Known rows, with every step that occurs:
W N U: [ 0.42 -0.36 -0.21 -0.09 -0.42  0.00  1.54  0.04  0.17  0.03  0.01 -0.61
 -0.61 -1.29 -2.02 -0.67  0.16  1.85 -0.12 -0.48  0.89 -0.18 -1.27  1.02
  0.87  0.33 -1.30 -1.45  1.10  1.02]
Z A Q X C N: [-0.01 -0.27 -0.08 -0.38  2.57  4.50 -1.59 -1.13  0.70  0.70  0.31  4.18
  0.83  0.80  0.01 -1.24 -2.23  1.29  1.57  1.99  1.83  1.50 -3.05 -1.75
 -0.16 -0.05 -0.28 -0.85 -0.60  0.02]
Z A Q: [ 1.46 -1.02  0.97 -0.75  1.02  2.02  0.23 -1.05  0.66  1.39 -0.48  2.21
  1.59  1.24 -0.09  0.66 -0.58  0.88  0.21 -0.10  1.44  0.80 -3.73 -0.83
  1.12 -1.13  0.06 -0.72  0.52 -1.55]
W N C A Q X Z: [-1.82 -0.09 -0.41  0.68  1.59  3.42  1.35 -0.89  0.54  1.15 -0.29  1.77
  0.80 -0.41  0.69 -1.72 -2.15  2.46 -0.17  1.47 -2.15  1.94 -3.43  1.24
  0.83 -2.77 -0.10 -2.05 -1.48 -0.23]
X C: [-0.22 -0.27  0.12 -0.69  0.34  2.49 -1.70 -0.40 -0.56 -0.15  0.78  0.95
  0.14 -0.05  0.19  0.31 -1.07  0.68 -0.18  0.65  0.32 -0.05 -0.25 -1.72
  0.01 -0.16 -1.73  1.10 -0.74 -0.22]
R A Q N: [ 1.48 -1.61 -0.05  1.86  0.56 -0.91 -0.33 -0.05 -0.52  1.46  0.31  1.22
  1.80  0.89  0.48 -1.16 -0.93  0.31 -0.83  0.78  4.67  1.85  0.35 -0.35
  0.52 -2.45  0.78 -0.74  0.42 -0.91]
C N U: [-0.67  0.71  0.50  1.38 -0.47  0.47 -1.73  1.54  0.66 -0.69 -0.97 -0.77
 -0.14 -0.81 -0.56 -1.61  0.88 -1.28  1.33  0.37  1.59  0.03  0.58  0.66
 -0.65  2.09 -1.11 -1.34  0.07  1.01]
X Z A Q N C: [ 1.27 -0.23  1.77 -1.17  2.32  5.56 -1.51  0.14  0.28  0.90  0.61  1.45
  0.38  1.91  0.94 -0.18 -0.03  2.01  1.35  2.19  2.76  1.18 -4.37  0.23
  2.80  0.13 -0.79 -0.38  0.10 -2.00]
A Q N U: [ 1.81 -0.17  0.49  1.46  0.80  0.64 -0.26  1.24  0.27  0.17  0.31  1.21
  0.12  0.63  0.09 -1.34  0.59  0.42  0.59  3.50  2.92  0.24 -1.54  0.38
  0.44 -0.61 -0.14 -1.76 -0.34 -0.35]
C X Q N U: [-0.89  1.78 -0.61 -1.36  2.24  2.21 -2.32  0.97  0.65 -0.45  0.50  0.30
 -1.87 -1.56 -0.09 -1.75 -0.96  1.34 -0.09  3.86 -0.05  0.74  1.36  1.55
  0.05  1.15 -0.98 -3.60 -0.14  1.13]
X Z A Q N U: [ 2.43 -0.22  2.36 -1.53  2.02  4.03 -1.28  0.34  0.43  0.83  0.39  1.88
 -1.17  1.97 -0.49 -0.70 -0.78  2.03  1.44  3.43  3.09  0.72 -3.57  0.86
  2.52  0.23 -0.93 -1.49  0.35 -1.40]
R A: [ 0.42 -0.87  0.30  0.69 -0.79 -1.05 -1.10 -0.34 -0.20  1.44 -0.36 -1.19
  0.85  0.03 -0.49 -0.17 -1.03 -0.13 -1.16 -1.45  2.60  1.26  1.76 -0.03
  0.05 -1.21 -0.21 -0.19  1.06 -0.55]
Q N: [ 0.42 -0.04 -0.85  0.49  1.03  0.02 -0.47  0.64 -0.93 -1.04  0.70  0.53
 -0.51  0.30  0.23 -1.37  0.96 -0.10  0.54  2.38  2.33  0.47  0.58  0.02
  1.00  0.63  0.52  0.35 -0.32  0.82]
W N: [-0.58 -0.98 -1.23 -0.37  0.25 -0.42  2.77 -0.88 -0.37 -0.09  0.43  1.11
  0.46 -0.83 -0.85 -0.40 -0.38  1.74 -0.47 -1.85  0.34  0.20 -1.21  0.25
  0.87 -0.14 -0.07 -0.20  0.63  1.02]
U N C A Z: [-2.39 -1.22  0.99  0.67 -0.92  2.50 -1.37  0.58  0.63  0.28 -2.86 -0.85
  1.95  0.22  0.92  0.22 -0.46  1.19  2.13  1.28 -0.05  1.05 -1.81 -0.65
  0.03 -0.30 -0.68  0.20 -1.78 -1.71]
X C N: [-1.63 -0.24 -0.32  0.22  0.56  2.40 -2.13  0.20 -0.52 -0.89  0.33  1.83
  1.09 -0.41  0.79 -0.97 -0.71 -0.64  0.77 -0.37  1.22  0.40  0.42 -1.81
 -0.62  1.18 -1.52  0.98 -1.09  0.71]
Z A Q X C N W: [-1.54  0.56 -0.32 -0.02  2.69  5.20 -1.85 -0.91  1.55  0.99  0.27  3.30
  1.67 -0.11 -0.59 -1.70 -1.26  0.31  1.97  1.55  2.83  1.60 -3.79 -0.69
 -0.37  0.35  0.01 -1.01 -0.29 -0.39]
X Z A Q: [ 1.35 -0.77  2.24 -1.99  1.75  3.69  0.13 -0.92  0.52  1.51  0.15  2.87
  0.05  2.14  0.32  0.56 -1.88  2.00  0.63  0.45  0.78  0.71 -4.06  0.23
  1.82 -0.74 -0.04 -0.73  0.20 -1.86]
C A Z: [-2.21 -0.49  0.96  1.06 -0.35 -1.03 -1.30 -1.03 -0.14  1.26 -2.79  1.95
  0.49  0.69  0.39 -1.23 -1.50 -1.18 -0.65  1.16 -1.74  1.80 -0.39 -0.73
 -0.52 -3.28  1.27 -0.71 -1.73 -0.74]
R A Z: [-0.26 -1.39  1.28  0.77 -0.65 -1.38 -1.50 -0.97 -0.11  2.56 -1.09  0.31
  0.50  0.75 -0.81 -0.43 -2.17  0.47 -0.66 -0.98  3.34  1.62  0.83 -1.28
 -0.44 -2.33  1.00 -0.46  1.02 -1.25]
A Q N C X: [-1.11  0.27 -0.60  2.08  1.67  2.68 -0.43  0.38  0.74  0.51  0.16  0.98
  1.73 -0.35  1.73 -1.72  0.41 -0.04  0.49  2.55  0.58  1.29 -1.93 -0.18
  0.20 -0.27  0.28 -1.24 -0.17 -0.69]
W N Q A Z: [-2.36 -0.63 -0.08 -0.10  0.91  1.23 -0.18 -0.60 -0.81  0.43  2.07  1.34
 -1.14 -1.37 -0.68 -1.74 -1.09  1.92  0.33 -1.87  0.78  1.75 -3.12  1.24
  1.21 -0.04  0.95 -0.76  0.29  0.06]
U N C: [-0.54 -0.73  0.25 -0.30 -0.59  3.40 -0.22  1.28  0.76 -0.69 -0.67 -2.50
  1.47 -0.34  0.58  1.35  0.94  2.15  2.57  0.28  1.25 -0.46 -1.51  0.01
  0.45  2.41 -1.79  0.64 -0.42 -1.10]
N C A Q X Z: [-1.41  0.91  0.90  1.37  1.29  4.05 -1.64  0.09  1.03  1.39 -0.86  0.52
  0.54  0.51  1.82 -1.38 -1.65  0.53  0.20  3.35 -2.48  1.88 -2.58  1.05
 -0.06 -2.96 -0.13 -1.96 -2.14 -1.47]
U N Q X: [-0.70  0.57 -0.59 -1.21  0.64  3.20 -0.61  0.92  1.29 -1.78  0.10 -0.61
 -1.68 -0.60 -0.02 -0.03 -0.82  2.66  2.86  3.03  0.77 -0.31 -1.28  1.86
 -0.57  1.55 -0.09 -0.19 -0.45  0.18]

Rows:
[-1.60  1.87  0.37 -1.13  2.28  4.86 -3.00  0.45  1.25 -1.06  0.12  1.18
 -2.12 -0.12  0.07 -2.09 -0.93  0.45  2.40  1.85  1.54  1.05 -2.13  2.12
  0.39  1.80  0.29 -0.72  0.10  0.65] : C N Q X Z A
[ 0.60 -0.09 -0.34  0.41  2.00  3.05 -0.33 -0.72  0.55  0.88  1.29  3.60
 -0.03  0.48  0.64 -0.88 -2.96  2.02  0.29  3.28 -0.11  0.58 -1.91 -1.41
 -1.31 -1.96  0.02 -1.05 -1.38 -0.26] : A Q X C
[-2.83  0.42  0.14  0.52  0.95  4.13 -4.40  0.90 -1.00 -1.26  2.40  0.89
 -0.16 -1.42  1.15 -1.86 -0.51 -0.89  1.25 -0.66  1.36  1.56 -0.81  0.05
  0.07  1.99 -1.39  0.82 -1.49  0.39] : X C N Q A
[-3.69 -0.18 -0.63 -0.83  2.25  3.37 -0.66 -0.88 -0.18  1.71  1.87  1.11
  0.15 -2.31  0.05 -1.59 -2.34  3.45 -0.11 -1.38 -1.04  2.37 -2.06  0.35
  0.61  0.59 -0.21 -3.04 -0.18  0.21] : W N C X Q A Z
[ 2.46 -0.49  1.13 -0.14  1.18  2.37 -1.19  0.21  0.40  0.57 -0.31  1.19
  0.21  1.17 -0.84 -0.69  0.65  0.74  1.04  2.93  3.83  0.90 -3.39 -0.11
  2.02 -0.09 -0.68 -1.42  0.79 -0.89] : Z A Q N U
[-0.13  2.08  0.95 -2.43  2.26  5.17 -2.79 -0.09  1.36 -0.34  0.86  0.23
 -3.61  0.29 -0.54 -0.77 -1.34  1.95  1.44  3.25  0.53  0.68 -2.80  2.43
  1.08  0.12  0.05 -0.75  0.56 -0.41] : N Q X Z A
[ 0.59  0.86  0.75 -2.35  2.62  3.98 -1.15 -0.89  0.56  0.59  0.89  1.51
 -3.08  1.33 -1.00 -0.92 -2.61  2.57  1.59  3.15  0.19  0.97 -1.52  0.83
  0.91  0.69  0.48 -0.85  0.18  0.08] : Q X Z A
[-1.85  0.26 -0.01  0.37  1.42  2.13 -2.83 -1.40 -0.13  0.87 -0.73  2.95
 -1.43  0.43 -0.11 -2.13 -3.78  0.71  0.16  4.20 -1.68  1.96 -0.03 -1.82
 -1.30 -2.79  0.48 -0.68 -2.30  0.17] : Q X C A Z
[-1.92 -0.37 -0.38 -0.41 -0.06  2.11  0.86  0.80  1.22 -0.53 -0.46 -1.12
  1.72 -1.01 -0.84  0.32  0.71  1.05  2.58 -0.16  1.92 -0.33 -1.29  1.31
  0.04  2.38 -0.11  0.41 -0.21 -0.71] : U N W
[-1.50  0.71 -0.69  0.20  1.28  2.38 -2.48 -1.00 -0.37 -0.05 -0.03  1.63
 -1.31 -0.22  0.08 -1.80 -2.80  0.33 -0.10  3.98 -2.05  1.56  0.69 -0.78
 -0.92 -1.82 -0.36 -0.38 -2.32  0.77] : Q X C A
[ 1.59 -0.96  0.33 -0.28  1.76  2.06 -0.14 -0.52 -0.17  0.54 -0.05  2.58
  1.12  1.52  0.21 -0.49  0.32  0.71  0.77  1.92  3.30  1.19 -3.14 -0.73
  1.98 -0.49  0.46 -0.38  0.31 -0.84] : Z A Q N
[-3.03  0.43  0.20 -1.47  2.72  2.01 -2.17 -0.85 -0.37  1.58  1.78  2.55
 -1.41 -1.09  0.48 -1.92 -3.70  1.72 -0.01  0.45 -2.06  2.29  0.19  0.40
 -0.69  0.67  0.94 -3.31 -1.07  0.04] : C X Q A Z
[-2.85  0.24 -1.48  0.57  0.55  2.19  1.34 -0.81  0.85  0.44 -0.14 -0.89
  1.10 -2.48 -0.16 -1.05 -0.18  1.09 -0.12 -1.51 -1.75  0.88 -1.60  0.45
  0.63  0.84 -0.91 -0.84  1.33  0.70] : W N C X
[-3.17  0.03  0.93  0.56  1.15  3.95 -4.80  0.46 -0.83 -0.43  1.82  2.16
 -0.33 -0.76  0.80 -2.13 -1.38 -0.37  1.45 -0.45  1.81  1.82 -1.48 -0.97
 -0.24  1.25 -0.47  0.50 -1.39 -0.16] : X C N Q A Z
[-0.59 -0.24  0.14 -1.07 -0.47  2.27 -0.33  1.18  0.90 -1.79 -0.45 -1.08
 -0.10 -0.60  0.36  1.07  0.43  1.86  2.17  0.54  1.32 -0.62 -1.70  1.65
  0.38  1.51 -0.86  0.63 -0.11 -0.61] : U N Q
[-1.28  0.75 -1.69 -1.14  1.57  3.43 -0.22 -0.68  0.34 -1.03  1.77  1.34
 -1.71 -1.81 -0.87 -1.16 -1.54  2.89  0.04  1.32  0.31  0.49 -2.19  0.90
  0.25 -0.56 -0.81 -0.35  0.15  1.27] : W N Q X C
[-0.33  0.70 -0.76 -0.60  1.60  2.95 -1.82 -0.65  0.09 -0.11  1.55  1.40
 -1.88 -0.17 -0.47 -1.07 -2.43  1.81  0.71  3.55 -0.22  0.45  0.27 -1.22
 -0.94 -0.18 -0.55  0.00 -0.97  0.78] : Q X C
[-1.85 -0.68  0.22  0.67 -1.01  2.88 -0.99  0.96  0.43 -0.63 -2.26 -2.20
  2.11 -0.34  1.07  0.64  0.42  0.70  1.82  0.96 -0.63  0.80 -1.19  0.38
  0.43  0.56 -1.61  0.26 -1.72 -1.16] : U N C A
[ 0.75  0.06 -0.51  0.84  1.66  1.03  1.07 -0.55  0.97  0.99  0.69  2.87
 -0.17  0.58  0.36 -1.07 -2.13  1.47  0.44  2.77 -0.24  0.56 -1.70 -0.08
 -1.36 -1.68  1.50 -1.88 -0.80 -0.04] : A Q X
[ 0.07  0.09  1.23 -1.27  2.77  4.54 -0.49 -0.27  0.62  1.06  0.63  2.45
  0.60  1.38 -0.23 -1.00 -0.12  0.92  1.39  1.84  3.27  1.20 -4.33  1.31
  2.29  0.11  0.59 -0.64  0.27 -1.67] : X Z A Q N W
[-1.33  1.04  0.31 -0.63  2.42  5.37 -2.82  0.12  0.38  0.01  0.17 -0.78
 -0.79 -0.03  0.63 -1.67  0.36  0.53  1.59  2.99  1.10  1.69 -1.61  0.57
  2.34  2.38 -0.86 -0.30  0.84 -0.34] : Q N C X Z A
[-0.72  0.16  0.54  0.86  1.64  1.58  0.03 -0.91  0.48  1.17 -0.90  3.41
 -0.25  1.21  1.30 -1.90 -3.31  0.47 -0.28  3.53 -2.97  1.91 -1.43  1.16
 -0.60 -3.58  1.44 -2.21 -2.59 -0.51] : C A Q X Z
[-2.32 -0.05 -0.49  1.71  1.22  2.76 -2.03 -0.07 -0.30  0.31 -0.30  2.68
  2.70 -0.29  0.95 -1.91 -0.34 -1.52 -0.41  2.66  0.81  1.95 -1.88 -0.49
  0.23 -2.76 -0.34 -0.17 -2.47 -0.96] : X C A Q N W
[-1.56 -0.55  0.19 -0.98  2.01  5.28  1.52 -1.62  1.26  1.68 -0.09  1.45
  1.44 -0.77  0.11 -0.59 -1.71  2.72  0.28 -1.16 -1.14  1.55 -4.95  0.55
  1.95  0.13 -1.00 -1.56  1.39 -0.81] : W N C X Z A Q
[-1.58  0.97 -1.18  0.99  1.31  0.81 -0.90  1.07  0.13 -0.58  0.86 -0.54
  0.52 -0.91 -0.70 -2.01  2.14 -1.24  1.09  1.81  3.40  0.66 -0.26  1.39
  0.87  1.07  0.86 -0.08  0.10  0.32] : Q N W
[-1.37  0.85  0.55  0.38  0.40  2.08 -2.75  0.80 -0.69 -0.57  2.58 -1.23
 -1.49 -1.13  0.53 -1.25  0.29 -0.32  0.58 -0.43  0.16  1.43 -1.31  2.23
  0.83  0.88  0.15 -0.21 -0.35 -0.30] : N Q A
[-2.03 -0.69  1.00  0.38  0.01  1.62 -2.90 -1.19 -0.63  0.96 -1.66  2.57
  0.54  0.55  0.51 -0.83 -2.43 -0.30 -0.73  1.69 -1.24  1.61 -0.59 -2.41
 -0.42 -2.97 -0.54  0.56 -2.12 -0.90] : X C A Z
[-1.80  1.17  1.38 -1.06  1.43  5.86 -2.48 -0.55  1.43  1.14 -0.51 -1.45
 -0.28 -0.39  0.37 -0.42 -0.65  0.67  0.99  0.64 -1.52  1.38 -2.43  0.76
  1.39  1.68 -1.43 -0.69  1.13 -1.29] : N C X Z A
[ 0.48  0.65 -0.99 -2.15  2.43  1.29 -1.34  1.05 -0.55 -0.92  1.63  1.49
 -0.77 -0.08  0.76 -0.19 -0.23  2.31 -0.20  2.82  2.50  0.36  0.63  0.76
  0.78 -0.09 -0.43 -1.91 -1.41  0.75] : X Q N
[-1.30  0.67  1.53 -0.51  1.75  6.14 -1.44 -0.76  1.77  1.87 -0.50  0.30
  0.89  0.01  1.08 -0.25 -1.39  0.90  0.71  0.81 -1.48  1.41 -3.95  0.37
  1.09  0.34 -1.01 -1.37  0.86 -1.96] : N C X Z A Q
[-3.29  0.34 -1.39 -0.85  2.23  3.70 -0.19 -0.52 -0.20  0.80  2.42 -0.26
  0.36 -2.84  0.21 -1.33 -1.42  2.84 -0.40 -1.76 -1.84  2.11 -1.55  1.34
  1.16  1.45 -1.18 -2.88 -0.04  0.72] : W N C X Q A
[ 0.21 -0.18  0.45  2.47  0.24 -0.09 -0.97  0.73 -0.10  0.25 -1.70  1.34
  0.87  0.49  0.76 -2.18  0.13 -1.37 -0.42  3.82  0.06  1.65 -0.87  0.81
  0.52 -2.83 -0.01 -2.03 -1.90 -0.50] : C A Q N U
[-1.22 -0.46  0.75  0.19  1.02  5.02 -0.18  0.64  1.23  0.27 -1.28  0.59
  0.91  0.70  1.74 -0.40 -2.23  2.76  2.43  3.51 -1.45  1.18 -2.72  1.09
  0.03 -0.44 -0.56 -1.16 -2.64 -1.51] : U N C A Q X Z
[-2.20  1.17 -0.24  0.81  0.09  1.45 -2.00  1.30  0.77 -1.66 -0.40  0.06
  0.34 -1.26  0.91 -1.34  1.14 -1.70  1.07 -0.75  1.24  0.40 -0.73  1.57
 -0.47  1.10 -0.07  0.03 -0.10  0.61] : C N Q
[-0.85 -0.68  0.39  1.73 -0.13 -0.48  0.37 -0.57  0.06  0.96 -2.08  2.35
  2.19  0.64  1.59 -0.78 -1.20 -1.29 -1.27  0.83 -2.25  1.66 -1.51  0.13
 -0.36 -3.93  0.73 -1.30 -2.20 -1.04] : C A Q
[-1.88 -0.16 -1.47  1.67  0.97  2.11  1.41 -0.87  0.68  1.02 -0.67  1.14
  1.67 -1.07  0.52 -1.63 -1.11  1.48 -0.44  0.92 -1.72  1.94 -3.06  0.63
  0.18 -2.84  0.08 -2.14 -1.23  0.25] : W N C A Q X
